What can hang from each mark:
nazo: mido
mido: mabu medo nazo vumefe
mabu: medo nazo vumefe
tabon: mabu medo mido nazo
vumefe: medo mido nazo tabon
medo: mabu nazo tabon vumefe

Known rows, with every way that one mark hangs from another:
(mido (mabu nazo) medo vumefe): [ -1.4  -5.9  -1.0  -6.1  -0.2   9.7   9.0  -3.9  -5.3  -4.9  -7.3  11.5
 -10.4 -11.5  -5.6  -5.9  24.2  -0.9  11.5   8.3  15.2   2.4 -16.5 -38.1
 -12.8  17.7 -34.2  -1.2  24.9 -18.2]
(medo nazo tabon vumefe): [ 17.5  26.1  21.4  32.9  -6.2  -2.1  14.2  -1.6 -19.3  -9.5   3.7 -23.7
  13.8   1.0 -20.0   5.9 -30.1 -17.3  -1.0   2.5 -10.8 -18.3 -28.9   9.9
  25.1   2.7  10.3  12.0   4.1  47.7]
(tabon mabu (mido medo) nazo): [ 13.3   0.9 -17.3 -38.7   7.9 -11.1  -2.1  15.3   2.5  -7.8  12.2   5.9
  17.4 -16.5  30.2  -4.5  12.0 -21.5  -6.0   7.9 -13.1  23.5   6.6   3.9
  -9.2  -3.5  -6.0  -0.7 -22.0 -52.4]
(mido mabu (vumefe nazo)): [-12.6  -1.9 -16.6   7.4  14.8   9.1  -7.3  -1.3 -15.7  -3.0  -8.1   3.3
 -14.2   5.1 -10.9   4.7   3.3 -10.4  19.7  16.5  -8.5   9.7  -0.2 -17.0
 -13.3   4.4 -10.5  -6.7  18.3   0.2]
(mido mabu nazo): [ -6.6   0.8 -11.8  19.4   1.5   2.8  -7.8  -1.2 -13.1  -9.5  -2.5  -6.7
 -15.3   8.3 -18.8  -2.0  -7.3  -3.1  20.6   9.3   9.6  18.3  -9.4  -5.8
  -9.3  11.4  -6.0  -5.1  13.8   2.3]
(tabon (mido (mabu vumefe)) nazo): [-23.4   4.4  -5.1 -18.9  -2.7  -0.6   1.9  17.3  -7.9  -1.4   7.1  -7.1
  -9.1 -10.5  10.3  -5.4   2.7  -2.6   6.9  17.4  -7.7  13.3  -0.4  10.7
  -2.4  -1.5  -0.3   6.2   1.3 -35.6]
(nazo (mido medo vumefe)): [ -2.4  -5.2   0.7 -12.5  -9.5  12.1   7.1 -17.6   6.1 -11.6   1.5  15.0
   8.6   0.1   7.8 -11.7   8.6   0.1 -19.4   0.9  19.5   8.5   1.8  -2.4
 -18.2 -11.3 -18.0  -6.4   7.4   1.4]
(nazo (mido mabu)): [-16.8 -15.7 -11.9  12.4 -10.6   0.1   0.0 -15.5   8.9  -3.2  -1.6 -14.0
  -6.0  -5.0  -0.5  -7.9  -5.3  -3.3   3.1  13.0   5.8   7.3  13.4  24.2
 -12.9  -8.0  -1.6  -0.8  10.3   5.9]
(nazo (mido (mabu (medo tabon) vumefe))): [-21.1   0.0  29.2  20.7 -21.1  -2.6  10.9 -27.6  22.6  14.7 -16.2 -21.0
 -17.7   5.2 -20.8 -14.6  -4.3  26.0  -4.3   2.6  -2.1  -9.0   5.2  15.9
  22.6  16.3   2.4   5.5  13.3  20.6]
(mabu (vumefe mido)): [-14.7  -8.8   6.2   2.0  -2.0  -3.9  -5.2  10.7  -7.9  12.6  -6.1   6.0
  -3.3  14.0  -4.6  -7.0  -0.5  26.2   1.0 -20.9  12.5 -30.5  20.6   8.3
   4.4 -14.4  -6.4  10.6   6.2   0.1]
(mido mabu medo vumefe): [  7.7   2.0  -9.2   2.4  -1.6  13.6   3.0  -3.8  -9.3 -16.3  -1.7   8.4
 -16.1   0.8  -1.9 -16.7  15.0  -4.4   8.0  11.0  18.0  -0.1 -17.2 -30.3
 -23.0   7.6 -28.6   4.1  20.0  -7.6]
(vumefe medo (mido mabu) tabon): [ 15.3  -9.2 -23.1  14.3  16.0  -1.5  -0.1  20.7   9.8  18.0 -14.6   3.0
 -18.5   9.5  11.4 -16.2  17.1  14.4  24.7 -21.8  10.4 -42.3  37.3   1.7
 -12.8  -5.7   9.4  11.5  -4.2  14.1]
(nazo (mido medo)): [  0.2  -8.7   3.1  -3.4 -11.2  -2.4   6.1 -20.5  13.6  -8.9   2.4   0.3
  16.7   5.6   6.9  -9.3   2.3  -1.5  -4.2  -3.3  16.3  -1.0  16.8  11.1
  -8.2 -12.8 -10.4   4.1   0.0  -2.0]
(nazo (mido mabu medo vumefe)): [  1.3  -5.3  -6.1  -4.6 -12.2  15.2   9.7 -14.2   6.6 -13.5  -2.5   5.5
  -6.7  -2.5   6.5 -18.6  17.8  -6.3  -6.8  20.6  17.6  11.0   0.3  -8.1
 -29.5   8.5 -21.2  -8.7  16.5   0.3]
(medo nazo): [  0.9   0.9  -3.3  12.0   3.2 -10.1   2.3  -4.7  -9.3  -3.1   9.1 -12.2
  12.1   1.8  -6.5   2.7 -25.0  -5.7  15.3  -5.0  -6.0  -7.6  -9.6   6.6
  11.4 -14.6  -4.1  18.9   8.3  16.6]
(mido nazo): [ -9.1  -0.7  -3.4  11.3   3.6  -4.1 -11.9  -3.5 -12.3  -5.2   3.1   0.3
   2.8  12.5 -15.3   7.3 -15.9   5.3   8.8  -7.3   9.7  15.7  -3.9  -2.2
   3.3  -6.9  -4.6  -3.2   2.1   3.4]
(mabu vumefe): [-28.5  -2.4  11.0   1.5 -13.7 -12.4  -1.3  -0.1  -5.6   3.5   2.2  -4.0
  -3.5   9.6 -11.0   2.5 -14.1  17.6   3.4 -11.8   8.6 -16.2  -1.2   1.8
  10.6 -18.5 -10.3  12.9   8.3  -4.7]
(tabon mabu (medo vumefe) nazo): [ 10.1  -5.2 -15.6 -21.8 -29.8  -8.1  -7.1   6.9   2.0 -15.0  23.2 -17.2
  14.5 -32.4  12.5   9.2  -8.4 -31.6 -15.8  13.6 -18.3  15.2 -19.7   6.2
  19.1 -11.4   6.6  -5.8 -32.3 -27.5]
(mido vumefe): [-14.4  -2.4  -3.5   1.2  -5.3   7.4  -9.1  -0.6 -13.3  -3.4   2.3   1.8
  -4.1  -1.9  -9.9   0.5 -18.2   7.2  -6.8  -7.2  11.2   4.2 -12.4  -4.4
  -8.5 -23.9 -10.1  -2.0  13.9   0.5]
(tabon (medo (mabu nazo vumefe)) mido): [-15.7 -26.7  21.8 -37.8 -10.7 -11.4   0.0   6.0   2.6   1.4  14.6  16.1
   7.3 -12.3   5.0  20.0   5.5  11.0 -18.8  -6.4   0.2 -10.5 -14.5  -1.1
   5.4   0.6  -7.0  13.3  -7.9 -28.9]
(mido mabu nazo vumefe): [ -8.7   3.5 -13.7   8.7   4.2  15.9  -7.4   1.3 -20.3 -11.4  -4.4   1.6
 -25.7   2.1 -17.2  -3.8  -2.2  -4.3   6.2  14.6  13.2  26.3 -20.5 -19.8
 -20.3  12.1 -13.6 -16.7  20.5   3.9]
(mido mabu nazo (vumefe tabon)): [  0.7  11.0 -16.8  10.9  18.9  12.7  -6.4   9.2 -10.0  -6.2  -3.5   1.3
 -26.9   8.8 -13.8   4.3   3.7   9.7   8.8   4.0   7.1  22.9 -17.7 -21.0
 -18.1  16.9   4.5 -15.5  11.4  13.8]
(tabon (mido mabu medo) nazo): [  8.8   5.0 -15.2 -20.1   5.0   5.4   4.4   9.4  -3.6 -15.2   9.9   2.3
   3.6 -12.1  19.2 -10.2  14.0 -19.9  15.3  15.1  -2.3  16.7  -2.0  -1.8
 -14.3   2.8  -9.8   8.9   1.2 -40.4]
(nazo (mido mabu (medo tabon) vumefe)): [ 11.3   9.9  10.9  14.6  -7.6  18.2   8.1 -13.1   2.0  -8.5  -9.0  -1.1
 -10.9  -3.8  -1.4 -22.3   9.8  -4.5  -9.6  19.7  16.5   3.3  -5.3  -3.3
 -21.1  18.0  -6.3 -13.5  19.2  19.8]
(nazo (mido (vumefe tabon))): [-16.1  -3.2  -4.4  -5.0   4.5   8.4  -5.2  -7.2  10.7   3.4   3.4  -0.3
  -3.4  -0.1   1.6   4.1  -5.8  15.5 -19.9  -9.5   6.8   8.8   9.3  19.4
 -12.3 -14.8  14.2 -12.7  -0.1  17.2]
(vumefe (medo mabu tabon) mido): [ 25.9  -0.9  21.1  28.4   6.5   4.6  -1.2  20.6  -5.1  20.0 -12.3  10.1
   3.9  13.1  -2.1  -5.0  -1.6  12.9  -4.4 -21.7   8.7 -43.4  18.8   1.7
  -1.5   0.9  19.3   2.3   0.0  33.0]

Rows:
[ -5.1 -20.9   4.1  -6.6 -20.0 -19.5   4.8 -16.1  16.9   9.8  -8.0  -6.8
   3.3 -15.7 -14.4   8.8   4.7   6.2 -13.5  -2.3 -20.0   4.0  -8.7  -7.1
  31.7   9.7 -15.9   2.0  -8.2 -18.4] | (tabon (mabu (medo vumefe) nazo))
[ -3.7 -14.5   1.9 -25.3 -20.5  24.1  -6.7  -6.9   7.8  -7.0  27.3   2.6
  13.5 -20.9  12.5  10.1  -1.2 -11.1 -33.3  12.7  -2.1  33.2 -16.0  11.5
  -4.2  -8.5  13.0 -18.8  -3.7 -10.8] | (tabon (medo mabu) (nazo (mido vumefe)))
[  2.6  -8.9 -21.9 -22.2  19.2  -9.1 -13.4   2.7   7.1  -3.9  16.0   6.8
  15.4   2.2  17.7  23.2  -2.5  -6.8   8.9 -17.2 -13.6  -5.5  21.2  15.5
   3.6 -21.9  18.5  13.4 -31.2 -15.6] | (vumefe nazo (tabon medo mido))
[ -8.2  -4.4  -4.0  -4.2  -1.4   8.9   5.6 -15.0   1.8  -2.6   4.4  -1.2
  12.1  -6.2   2.8  -4.0 -12.9  -8.9 -13.1   8.8  -1.1   9.7  -6.4  17.8
  -4.9 -14.7  -0.1  -2.8   9.5  25.7] | (medo (nazo (mido vumefe)))
[ 12.8  -9.8 -19.8 -42.4 -21.1  -5.2  -3.5  16.1  -0.3 -20.8  27.6  -9.4
  17.1 -35.2  26.8   5.0  -3.6 -39.9 -26.5  15.8 -22.4  19.6 -14.3  17.2
   8.8 -14.7   6.3   0.0 -41.3 -41.6] | (tabon mabu (medo vumefe) mido nazo)
[ -0.4  16.3   9.9   8.0  16.4  -0.1  -9.7  10.7 -20.2  -4.5  -0.6   2.5
   4.9   6.0 -11.5   5.6 -20.7   0.2  -6.3  -7.0   1.9  11.4  -5.2  12.7
   1.0   0.2  15.0  -5.0  -4.2  12.0] | (medo (tabon (mido nazo)))
[ -8.1  -6.8  12.9  12.7   4.5 -20.6  -8.8   2.0   0.9  17.6 -10.7  -8.8
   4.7 -19.0 -10.6   9.5 -11.1   6.7  -3.8  -3.7  -9.4  -1.4  -0.9   3.7
  17.0   5.7   4.1  -9.8  -4.3   0.4] | (medo (tabon (mabu nazo)))
[  9.2  13.1  14.2   3.9 -11.0  10.6   6.9   2.9  12.5  -1.7  21.1 -12.5
  18.5  -1.8   8.2  22.1  -0.8  -6.9 -26.8   9.3 -19.8  21.4  -2.3  23.6
  12.7   8.9  38.0 -14.0 -10.5  11.7] | (medo mabu (vumefe (tabon (nazo mido))))
[  1.5   1.7   2.1  -1.5   8.6 -15.2 -12.8  14.4  -7.6   2.4  -3.6  -5.9
   3.2 -12.8   4.8  -2.4 -17.4  -6.1 -18.0   2.0 -10.9  -1.8   5.7  21.7
  -6.0  -5.7  10.1  -1.2 -17.3  -5.9] | (medo (tabon mabu mido))
[  3.3   5.6 -22.5 -20.8  12.7  -3.1  -5.9  25.2  10.7  15.6  -1.0   7.1
  -7.2 -13.5  24.2   0.2   7.4  -2.5  -2.8  -5.5 -13.9   9.4   9.9  -9.1
  -0.2 -10.9  15.9 -19.9 -26.2 -13.3] | (mido (vumefe medo (tabon mabu nazo)))
[ -3.3  -6.3  -7.0  17.2  -2.1   1.4  -4.7 -20.3   5.5  -0.8  -7.7  -7.5
 -18.7  13.5 -27.9  -4.0  -3.1  10.4  24.1   1.0   2.5  20.7 -10.2 -14.2
  12.1  13.4 -13.3   5.4  16.0  -2.2] | (mido (mabu medo) nazo)
[ 30.8  26.1   2.2  10.5   2.2  -1.0  10.1   2.0  -5.7 -18.9   5.3   3.3
   6.9  24.2  -6.8   9.0  11.1   0.7   0.4  -7.7  10.4  -2.0 -15.9 -25.6
   4.0  18.3   0.3  -0.9 -10.7  11.3] | (mido (medo (vumefe tabon)) nazo)
[-15.0  10.6  14.3  14.5  -8.1   5.2  -6.8  -7.0   4.6   9.1   5.7 -22.3
  16.1 -11.2   2.3   3.3 -22.1  -1.8  -7.2   0.6  -4.1  19.9   9.9  38.8
  21.1 -12.8  30.7 -16.5  -1.2  12.4] | (medo (tabon (nazo mido)))
[ -2.8  -0.6 -16.8   3.7   2.5  10.4   0.1   6.5 -12.1  -3.0 -17.0  12.3
 -25.1   6.2  -4.7 -14.3  11.2  -5.9  14.4   9.2  14.7   5.8  -8.5 -26.4
 -20.3   3.9 -12.4 -13.9   8.1   9.0] | (mido mabu nazo (vumefe medo))
[-45.1 -27.4  23.2 -12.1 -23.6 -13.0   9.1 -34.4  33.6  24.6 -14.4   0.0
   4.6   0.9 -14.9   2.8   8.2  35.9  -9.1 -14.2  -1.3  -1.5  14.9  12.8
  34.7  -0.7 -11.4   4.5   7.7 -10.3] | (mabu medo (nazo mido) vumefe)
[  8.2  18.6  10.3  -1.6  17.7  10.4   1.1  11.6 -22.6  -3.1   2.5   0.4
   7.2  -7.2  -2.2  -1.6 -22.2 -11.2 -12.8   2.1  -6.0  -2.8 -24.6  11.0
  -1.5  -5.6   9.6   5.4   7.1  27.4] | (medo nazo (tabon (mido vumefe)))
[-18.7   1.1  11.4   4.5  13.6 -14.5  -2.8 -14.3  17.5  22.0 -10.3  -0.4
  -2.5  30.4 -15.4  17.8   2.3  34.5  17.8 -23.8 -22.1 -10.5  19.4 -10.5
  36.4   4.7   7.3  18.3  -2.6  -2.5] | (mabu medo (vumefe nazo tabon))
[ 15.1   4.8  -7.4 -16.2  17.0  -8.2   1.9   8.9   2.3  -8.8   9.9   9.4
   5.9  11.6  15.4   0.3   7.6   8.2   0.0 -18.3   7.6 -11.0   8.7   2.6
 -14.4 -10.7   2.0  19.9 -12.6 -14.8] | (vumefe (tabon (mido medo)))
[-19.8  -7.1 -10.6   0.9 -10.1   6.7  -0.9  -7.4   8.3   0.5   7.3 -21.5
   3.5 -16.2   8.4  -5.2  -5.6 -11.3   9.3  20.7  -5.0  26.3  13.0  28.2
  -1.8  -4.3  10.9 -12.1   7.6 -11.4] | (tabon (nazo (mido mabu)))
[  5.9   7.6  -6.7 -30.0   5.2   2.0   2.3   8.9  -4.6 -12.7  15.4   8.0
  20.8  -7.2  20.1  -2.5   5.4 -14.1   6.0  -5.0  -0.2  15.5   0.9   3.2
  -5.7 -14.5  -3.3   9.1  -7.2 -40.5] | (tabon (mido medo) nazo)
[ -0.6   0.8 -19.3  -2.2  15.6  -3.1  -6.0  13.4   1.0  -2.2   3.2  -8.4
 -14.3  -1.5   5.1   1.3  -1.3   2.0   9.1  -2.2  -1.8  -4.0   7.2  14.0
 -19.4  -5.2  10.7  14.0  -4.1  -8.1] | (vumefe (tabon (mido mabu)))
[ 21.8  28.7   9.8  23.6   8.3  18.5   3.5  -0.3 -21.3 -15.2 -13.7   6.9
 -20.1  10.2 -16.6 -12.9   9.5  -4.1   9.5  14.4  17.0  13.2 -29.7 -37.2
 -13.1  35.8 -11.9 -16.7  21.7  17.9] | (mido mabu (medo tabon) nazo vumefe)
[ -8.9   6.1  13.4 -11.8  27.8  -7.1  -2.6  17.9  -2.4  11.4   5.3  17.2
   3.5  25.3   7.3  27.4  10.1  14.9  -9.4  -4.8 -22.4  -5.2  14.3  -2.1
  -3.0  12.7  17.1   6.3  -9.5  -7.6] | (medo (mabu (vumefe nazo (tabon mido))))
[ 17.4   1.4  14.2  -2.7  -3.4  15.5   1.5  -0.7  -9.9 -11.5   8.5  22.7
   3.5   9.2  -5.6   1.1   5.6   3.0 -18.4   0.8  15.7   4.6 -24.3 -34.0
 -23.1   8.2 -19.9   1.5  19.1  -1.7] | (mido (medo mabu) vumefe)
[ -0.6   6.2  16.3  18.8  16.6  -6.5   3.6  15.2  -4.0  31.4 -29.3  12.9
   0.1  25.1   2.9  -4.4   9.9  13.6  20.2 -24.1  -2.6 -55.8  43.1   0.6
  21.2  -0.8  12.6   4.3  -6.8  22.0] | (mabu (vumefe (medo tabon) mido nazo))
[ 17.5   6.0 -11.4 -14.2  11.9  -5.3  -3.6   8.7   5.7  -3.2   0.4  10.8
  -7.2   1.9  10.2  -2.8  16.9   8.1 -11.6  -3.8   1.0   1.5  -3.0 -25.4
 -20.2   7.5 -10.9  -2.8  -9.5 -10.9] | (mido medo (vumefe (tabon mabu)))
[ 19.1   5.0   7.5  26.0  14.9   1.3  -3.6  15.8 -11.2  14.6 -21.5  13.0
  -0.2  17.6  -5.5 -11.8  -0.5  11.3  13.2 -25.6  12.2 -29.2  21.1   4.6
   4.5  -0.9  16.4  -9.9  -5.4  33.3] | (vumefe (medo tabon) (mido nazo))
[ 14.1 -17.5 -16.9 -11.2  -7.3 -23.0  -5.6  -5.1   4.7  -9.1  15.1 -13.3
  11.8 -19.2   9.3   3.5 -16.9 -22.8   2.1   4.4 -12.6  -3.4 -13.1   6.1
  10.1  -9.2  -5.5  12.0 -18.9  -4.8] | (tabon mabu (medo nazo))
[ 33.1  21.7  11.0  16.8   5.1 -11.9   4.5  -1.3  -5.8  -7.1  -8.6  -3.9
  14.6  10.1  -1.5   7.8   7.8 -24.2  -2.9  16.9 -19.8 -12.8  -1.2 -16.4
  12.8  28.2  -2.2  -4.8 -16.5   6.5] | (mido (medo (tabon mabu) (vumefe nazo)))
[ 11.2   5.0   3.2  28.4  -2.4  -3.9  19.5  -8.4  11.1   8.8 -14.6 -20.2
  -2.3  -4.9   4.0 -20.3  -6.8 -19.2  16.2  10.9  -4.4 -24.1  10.5  22.8
   6.1   8.0  13.5   4.9   1.8  45.2] | (vumefe (medo (nazo (mido mabu)) tabon))
[ 11.2   6.2   5.1  15.1   6.4   5.1  -5.3  23.2  -4.3  21.9  -8.5   1.9
  10.7  -3.6  10.9 -12.6  -5.3   1.0  13.7 -24.4   2.1 -26.3  28.9  15.2
  18.3 -16.5  27.9  -6.0  -8.2  11.5] | (vumefe (medo (tabon nazo)) mido)
[-10.1  -4.7   4.9 -18.6   2.6 -20.5   9.1 -13.7  20.3   6.0 -10.4  12.0
  12.0  14.4  17.9   0.8  26.9  -4.3  -4.2  16.1 -14.0   1.8  35.2  -0.8
  -0.9  16.7 -17.1  -6.2 -15.2 -19.7] | (tabon (mabu (vumefe (nazo (mido medo)))))
[-18.1 -23.1  23.7 -15.3 -19.8  -9.2  -1.9  -2.5   3.4   6.8  11.9   8.1
   3.9  -7.9  -7.6  22.0   1.8  19.5 -11.2 -10.2   4.2 -12.3 -17.9 -14.9
  17.3   3.7 -11.4  10.4   0.1 -15.5] | (tabon (medo (mabu nazo vumefe)))
[  0.8   1.3  13.3  36.0  -8.9   0.8  -1.9 -18.4   6.6   8.5 -11.0 -23.2
 -17.3   1.4 -31.3  -9.2 -17.1  13.5  14.7  -4.9   0.4  -6.5  -8.2   0.3
  19.4   8.2  -0.1  13.0  16.8  15.1] | (mido (mabu (medo tabon)))
[ 21.6   9.4  -8.4  14.0  -0.7   1.6  14.0  -7.2  -7.2 -18.0  -5.1  -2.3
   1.8  12.6  -4.3   2.4  17.8 -26.2  22.8  22.9  -7.4  -7.8  -3.8 -24.5
  -0.3  23.9 -20.0  10.0   5.9  -2.5] | (mido mabu (medo (vumefe nazo)))
[  1.6 -16.2   9.1 -16.9   0.8   8.9 -11.2   4.7   6.6   4.3  14.8  16.0
  -1.1 -13.8  -1.3  29.1   6.6  17.1 -20.0 -14.5   3.4   1.2 -27.4 -19.7
   0.4   3.2   7.4  -5.0   0.0  -0.2] | (mido (vumefe (tabon (medo (mabu nazo)))))
[-11.5  -7.5 -11.7  -7.4  -1.5   5.0   2.7   1.2  18.5  11.4  -6.6  12.6
  -5.8   4.4  16.4  -7.0   6.6  13.4 -12.6 -16.1   7.8 -11.5  21.8  14.6
 -12.1 -22.9  13.8  -7.5 -12.9  19.5] | (nazo (mido (vumefe medo tabon)))
